Known rows, with every step that occurs:
feka/bage: [ 21  40 -12  11 -38 -14  -8 -12 -10  45 -31 -10 -52  -1  71   3  -2   5
 -31  19  12   2  36  30 -20 -20 -26   9  28  28  14  10  -5 -20 -20   9
   3 -23  -5]
bage/feka/zuno/penu/labu: [ -8  14   2 -18  -3   2  20  -8 -35 -12  10 -44 -60 -10  15  59  -5  -9
  -1   4   3  18   4  15   8  22  36  64 -41  -6  14  41 -17  14   4  -9
  -8  -3   0]
resu/fidub/gizap: [ -3  30  -5 -10 -16 -10  -8 -15  24  -5 -23 -10 -72 -16  -8 -22   8 -26
 -26   0  15  15   2  13   2 -41  -3 -54  31  18  16   0 -16  -3 -20  70
 -13 -16   3]
gizap/fidub: [-28  11  -3  13 -24  -6   4 -11   5  24 -17 -12 -63  -6  10 -33 -14  -8
 -13  -5  15   3   3  12  -5 -33 -20 -19  26 -19  13 -28  16 -20 -27  25
 -21 -15   4]
zuno/penu/labu: [ 14  18  -3  34  -7  -4  19 -13 -17  -6 -13 -21 -44 -10  20  48   7 -10
  -9   3   8  11  -5  16   4 -15  54  35 -28  -1  12  47 -13 -11   2  11
  -5   0  -6]
penu/labu/mobiv/zuno: [ 14   5  -1  -6  -2 -13  12   1  11 -14 -22 -43  41 -12  28 -36  -5 -12
 -25  -7  25  25   9   6  18 -31 -18  -1  13  36  32 -17 -20 -15  11  17
 -39  27  -6]
penu/zuno: [-23  22  -9  10 -20 -14   8   8 -10 -17 -20   7 -21 -10  11 -37   4 -12
 -34   1  10  -4   5  19  -1  -6  -7  28  23  17  19  -9  11  -6   2  32
   2 -36  -6]
fidub/resu: [ 24  28 -14   2 -33 -13 -12  -8  -4  11  -6  10 -21 -15 -48  -3  16  -8
 -25  11  31  15  11   7  -9  -8 -24 -61  -1  30  14  14  -7 -17 -20  32
  -7 -15   1]
zuno/penu/labu/mobiv/fidub/resu/gizap: [ 52  27  -7   1   3 -21  -1  -9 -21   0  -8  -2 -24  -9 -26  26  -1 -31
  -9  13  21   7  -6   8  26  -4  20 -66  16 -15  25 -37   0 -15   4  45
 -32  27   5]
feka/zuno: [-20  25 -12 -14 -27   3  -7   3  -9  13 -20   2 -47 -14  31 -11  -2  -3
  -7   3   2   3  28  18  14   9 -43  42   6  33  18   2  -5  11   3   5
  -4 -10  -3]
feka/zuno/penu/labu/mobiv/fidub: [ 23  16   8 -30  16 -13  13  -8 -24  14 -28 -21 -33   0  18  15  -2 -24
   6 -10   7   7  12   0  46   2 -10  51 -11  -8   8 -30 -20  -5  -4  17
  -1  41  -1]
gizap/resu/fidub: [-46  27  -4  57 -32 -23 -11 -14  11 -17 -32  -4 -58 -20  45 -48  -2 -20
 -23  -2   6  -5  -5  22  29  -6  13 -55  -5  31  20 -58  -2 -18 -20  73
   1 -20  -1]
feka/zuno/penu/labu: [  0  16  -5   7  -4   4  16  -6 -24 -19   4 -15 -53 -13  26  53  -2 -10
   7   3   1  11   6  15  16   9  24  52 -33  13  15  58 -16   7   0  -4
   1   1  -1]
labu/penu: [-13  16  -9  35 -36 -18  -5 -20   6  13 -47  -3 -24 -11  85 -16  10 -14
 -41  23  25  -6  -7  15 -10 -28  16  -6  23  12  25 -19   8 -15  -2  32
 -20   0  -3]
zuno/mobiv: [ -9   4 -11  37 -31 -12   5 -10   2  22 -75  -1 -22 -20   7  -4  10  -1
 -10   2   5  12   2   8   5 -19  21  24   4  45   6   0   4 -16  19  33
 -12 -11  -6]
gizap/fidub/resu: [  1  16  -7 -10 -23  -9  -9 -12  -1   4  10   8 -44 -12 -58  -9  -4 -12
  -9   2  32  16   4   3  -8 -14 -34 -85   9   0  14   9   7 -18 -44  34
 -12 -18  11]
zuno/labu/penu: [-20   8  -8  36 -30 -16  10 -13  12   2 -59   4 -11  -4  38   7   9 -17
 -28   2  31   1  -3  16 -14   1  42  -1  -7  17  24  -8   9 -12  -8  30
 -14 -16  -1]
penu/zuno/labu: [-23  11  -9  10 -15 -11  25  12  -3 -21 -39  15  -5  -1 -46  -8   1 -14
 -18 -23  18   4  12  22  -4  26  26  35 -16  20  18   5   9  -5  -4  29
   5 -51  -5]
feka/zuno/penu/labu/mobiv/fidub/resu: [ 41  17   1 -45   8 -12  -2  -9 -25  -5  12   4 -23  -6 -46  32   4 -25
  11  -3  26  18  12  -8  33  19 -24 -28 -24  13   9  13 -21  -3 -28  26
   4  27   7]
feka/zuno/penu/labu/mobiv/fidub/resu/gizap: [ 40  27  -8 -17   8 -13  -4  -4 -25 -12   5   4 -28 -12 -24  33  -8 -31
   4  13  15   5   4   6  35  17  -1 -52  11  -8  29 -27  -1  -1   4  35
 -28  26   7]
mobiv/zuno: [  2  12 -10   3 -15 -16   4   5  18  -5 -20 -23   5 -13  39 -47  -3  -5
 -46  -7  23  10  13  10  -6 -28 -11   2  29  57  26 -20 -14 -13  18  23
 -37  -4 -15]
bage/feka/zuno: [-35  19  -3 -58 -28   1   0  -2 -26  22  -9 -43 -60 -11  11  -4  -7  -1
 -22   5   7  12  25  19  -2  30 -29  57  -5  11  17 -24  -8  22  11  -6
 -15 -17  -1]
fidub/gizap: [ 16  21 -14   0 -25  -7  -7  -9  14  18 -30   4 -37 -11 -32 -12  14 -20
 -35   7  18  15  14  12 -13 -42   1 -16  40  15  12  32 -21   3 -13  31
 -19 -16  -7]
labu/zuno: [ 12  30  -7   2 -31   7  -9   7  16 -11  -2 -14 -27 -13  66 -29   1  -8
 -27  -8  13  -4   8  26  23 -29 -28   9  -3  61  22 -17  -5  -4  16   2
 -24  -7  -1]
labu/zuno/feka/bage: [  9  26 -12 -21 -44  13  -3 -10  -2   2 -13 -29 -57   3  91  -1  -6   3
 -37  -9  25  -2  34  33 -22 -21  -2  28  -5  31  19   3 -17 -15 -17 -19
  -2 -31  -1]
bage/feka: [-17  20   1 -31 -33 -11   8 -12 -22  49 -28 -67 -49  -6   0 -11   4   0
 -50  10  19  17   4  18 -23  -1  19  34   3 -16  10 -56  -5  -3  13   9
 -30 -19  -7]
mobiv/labu: [-10  27  -4  40 -23  -5  16  -6 -11 -14 -61 -22   9 -11  -6  11   6 -10
 -25  -5  11   1 -14  11 -10 -20  21  16 -13 -23  12 -13  -4 -28  34  30
   5   7  -5]
penu/zuno/feka: [-42  -1 -11 -10 -32   6  20  -3 -13 -24 -33 -18 -39  -1   0 -37   6  -8
 -44 -22  27  -1   3  18 -26 -10  39  48  -2 -16  17 -22  -2 -11  -8  12
   2 -47  -8]
zuno/penu: [ 22  -4  -4  29 -26 -10  11  -8 -14  37   5   2 -66  -2  50   5   7  -5
 -21  16  10  -5  -5  14 -14 -10  50  22  -6  11   0  15   2 -16 -19  28
 -19  -4 -14]
penu/zuno/feka/bage: [-11  20 -13 -18 -38  -1   8  -9 -19   0 -25 -15 -51   5  52  -8  -5   0
 -40  -3  23  -1  32  29 -36  -7   8  41  14   5  18   7  -5 -15 -26   1
  14 -52  -4]
penu/zuno/mobiv/fidub: [-15  20  -4  -1   5 -25  12  -3 -12  -7 -75   5 -25  -9 -13 -13   3 -18
 -17 -20   3   1   3  -2  29  -5  11  54  19  34   4 -37  -2  -8  28  45
  12 -10  -6]

Rows:
[ 32  -8   6  13 -11  -8  18 -13 -17  26 -12 -28 -11  -3  33  13   5 -14
   1  13  15  17  -4  12  22 -20  23  18 -19 -16  11   4  -8 -19 -21  20
 -21  32  -1]
zuno/penu/labu/mobiv
[ 27  36 -21  26 -29 -15 -14  -4  -4   8 -17  10 -24 -19 -23  -3   3 -17
 -29  23  21   3   2  20  -2 -13  -3 -85  37   7  32 -31  11 -15  10  44
 -37  -9   1]
fidub/resu/gizap
[ 18  -6   0   2 -27 -10  17  -3   4  45 -48  -9  10   4 -15 -23   5 -11
  -5  -6  25  16  11  16   8  -2   1   7 -14  -2  11 -35   3 -21 -25  28
 -23   5  -3]
zuno/labu/mobiv
[-22  18  -9  22 -21  -9   0  -7   4  16 -20  -9 -65 -10  14 -31 -23 -16
 -16   5   9  -6  -3  20   2 -34  -6 -50  52 -34  27 -62  29 -18  -7  37
 -45 -11   6]
resu/gizap/fidub
[ 34  24  -1 -31   9 -13   3 -14   5  13 -44 -13 -18  -4 -49   2  11 -35
 -19  -9  20  22  14  -1  25 -43  -9  -1  31 -10  10   0 -35   2  -9  29
 -11  22  -1]
penu/labu/mobiv/fidub/gizap
[-29   6 -14  30 -18 -18 -14  -6   2 -23 -47  42 -14 -18 -39 -15  -1 -33
 -13 -11   3   2  22   5  40  10   7 -10  12  50   9  12 -31  22 -12  32
   1 -14  -6]
feka/zuno/mobiv/fidub/gizap/resu
[-42   4  -5  39 -24  -6   8 -15  -8 -41 -71  -4  15 -21  61  25   1 -18
  -8   8  11  -1 -20   2  -1   0  30  17 -16  10  23   5   7  -9  34  35
   2  18   7]
feka/zuno/mobiv/labu/penu
[-42   7   0   1 -17   1  21  -5 -30 -29 -67 -37   6 -20 -19  34  -8  -6
  -1 -12  -1  15 -13   2  -1  24  23  52 -35  -3  10  -4  -5  -2  54  21
   5   4   3]
bage/feka/zuno/mobiv/labu
[-17   9 -18  60 -40 -17 -14  -8  10  -6 -29  32  -8 -16 -28 -29   7 -27
 -36   5  14   1  16  18  11 -16  18 -40  19  29  14  17 -24   7 -29  31
 -14 -24 -10]
fidub/gizap/resu
[ -5   7 -10   4 -12 -13  21   9  21 -12 -39  -8  18  -2 -20 -19  -4  -8
 -27 -31  28  16  17  14 -10  11  25   8  -9  52  23  -6 -11 -10   8  22
 -26 -26 -13]
mobiv/zuno/labu
[ 22  -9   5  -7  -9  -1  15  -8 -22  15  -1 -20 -16  -6  32  18  -1 -14
  14  11   9  16   6  12  30  -1  -2  32 -24  -8  15  14  -9  -4 -22   8
 -17  33   2]
feka/zuno/penu/labu/mobiv
[-32   8  -9   8 -26  -7   5  -7   6 -12 -44  11 -17  -7  42  10   1 -17
 -13   0  24   0  10  16  -4  25  16  17 -15  28  29   6   5   6  -9  19
  -9 -15   4]
feka/zuno/labu/penu
[ 28  -1  -1  10 -24   4   3   2  -1   1  34  -3 -58  -4  86  -2  -1  -9
 -18   3  10 -12  -5  20   8 -10  33  18 -21  46   8  14  -1  -4  -7  15
 -29   2  -7]
labu/zuno/penu
[ -4  -2  -5  20  -4 -14  -3  -9 -11 -24  -6  28 -14  -9 -28   4  -5 -41
  -4  -5   8   4  17   5  47  13  16  -9  -5  18  12  24 -38  21 -35  24
  -3  11  -3]
feka/zuno/penu/labu/mobiv/fidub/gizap/resu
[-34  14  -8  21 -23 -19   3  -2  -6 -35 -23  10 -13 -10  58 -31   4 -20
 -39  14  21 -11  -6  16  -3  -8   9  13  29  18  29  -8  18  -4  -1  39
  -3 -26   0]
labu/penu/zuno
[-13 -13  -6 -23 -18   4  23  -8   5 -19 -35 -58  16  -3  17 -34  -1  -9
 -38 -28  39  22   5   8 -10 -29  30  30 -11  -1  27 -28 -27 -19  -2   1
 -31   2  -9]
penu/labu/mobiv/zuno/feka
[ -6  17  -7  22 -15   5   5  -2  11 -36 -49 -15  -2 -26  28  20   1  -8
   5 -18   1  16  -2  13  39 -23  11  33 -28  75  19  25 -10  -2  41   6
 -12  -4   5]
penu/labu/zuno/mobiv
[-24   9  -6  -6 -35  25  16  -4   3 -50 -31 -42 -10  -5  27 -12   1  -9
 -35 -36  26  -1 -10  18 -11 -24  39  40 -42  -6  21 -25 -18 -17  22  -5
  -6 -11  -1]
mobiv/labu/zuno/feka
[ -7 -10   5 -50 -23  -3  18   1 -13  38 -26 -31  -2   3 -20 -12  -6 -10
   0  -7  21  22  22  16  10  40 -14  31 -26  -3  15 -43  -2   4 -19  10
 -25   3   3]
bage/feka/zuno/labu/mobiv
[  5  43  -6   2 -14  12  -3   3  12 -43  -7 -29 -13 -18  45   9   1 -12
 -16 -14  10   8   4  26  38 -32 -16  24 -24  47  30  13 -18   0  27 -11
 -13  -1   5]
penu/labu/zuno
[ 22 -14  -4  15 -12 -14  15   1  -1   2  21  -9 -32  -4  65 -18  -4  -7
 -31   4  17   0  -1   7 -16 -10  46  12   7  44  11  13  -7 -13  -4  31
 -38   2 -18]
mobiv/zuno/penu
[ 33  47 -16   8 -10 -23 -13  -6  -7   7 -28   8 -32 -13 -34   0   2 -24
 -29   9  20   0   3  13  14 -11  -4 -74  42   1  27 -58   5 -15  17  49
 -29   2   0]
mobiv/fidub/resu/gizap
[  4  23 -14  -7 -46   0   4 -19 -13  32 -39 -24 -60   5  59   3  -1   6
 -40   1  25   3  35  29 -41 -19  11  26   8   4  14   2 -13 -24 -27  -6
   4 -37  -6]
zuno/feka/bage
[ 33  11  -2 -34   1 -15   7  -8  11  23 -50   4 -16   4 -66  -8  10 -34
 -19 -18  25  19  19   1  15 -21   1  -4  24  -1   5 -11 -28   0 -20  39
 -15   8  -3]
zuno/labu/mobiv/fidub/gizap
[-19  -2  -8  25 -11 -24   1   1   1 -31 -34  42  19  -4 -68 -33   1 -44
 -23 -19  19   2  18   9  35  15  23 -21   9  19  12 -14 -23  10 -35  43
  -2 -21  -5]
penu/zuno/labu/mobiv/fidub/gizap/resu
[  7  34 -10 -21 -34  14   2 -12  -6 -18 -17 -38 -46   0  74  22  -8   0
 -29 -15  22   7  32  34 -15 -21   1  38 -18  25  24  24 -25 -12  -9 -28
   5 -29   3]
penu/labu/zuno/feka/bage
[ 21  15   4 -18  -1 -22  16  -6  -4  44 -67 -11  -8   9 -21 -18   4 -21
 -13 -23  21   7  14   3  27  -2  -2  28  -3  -6   4 -69 -11 -20  -7  34
  -6  19  -6]
zuno/labu/mobiv/fidub
[-18   8 -14  49 -22 -24  -9 -12   6 -14 -60  36  -8 -16 -47 -18   5 -33
 -26  -9   7   2  13   4  31  -9  28 -20  19  43   5   2 -29   7 -14  42
  -5 -15  -9]
zuno/mobiv/fidub/gizap/resu
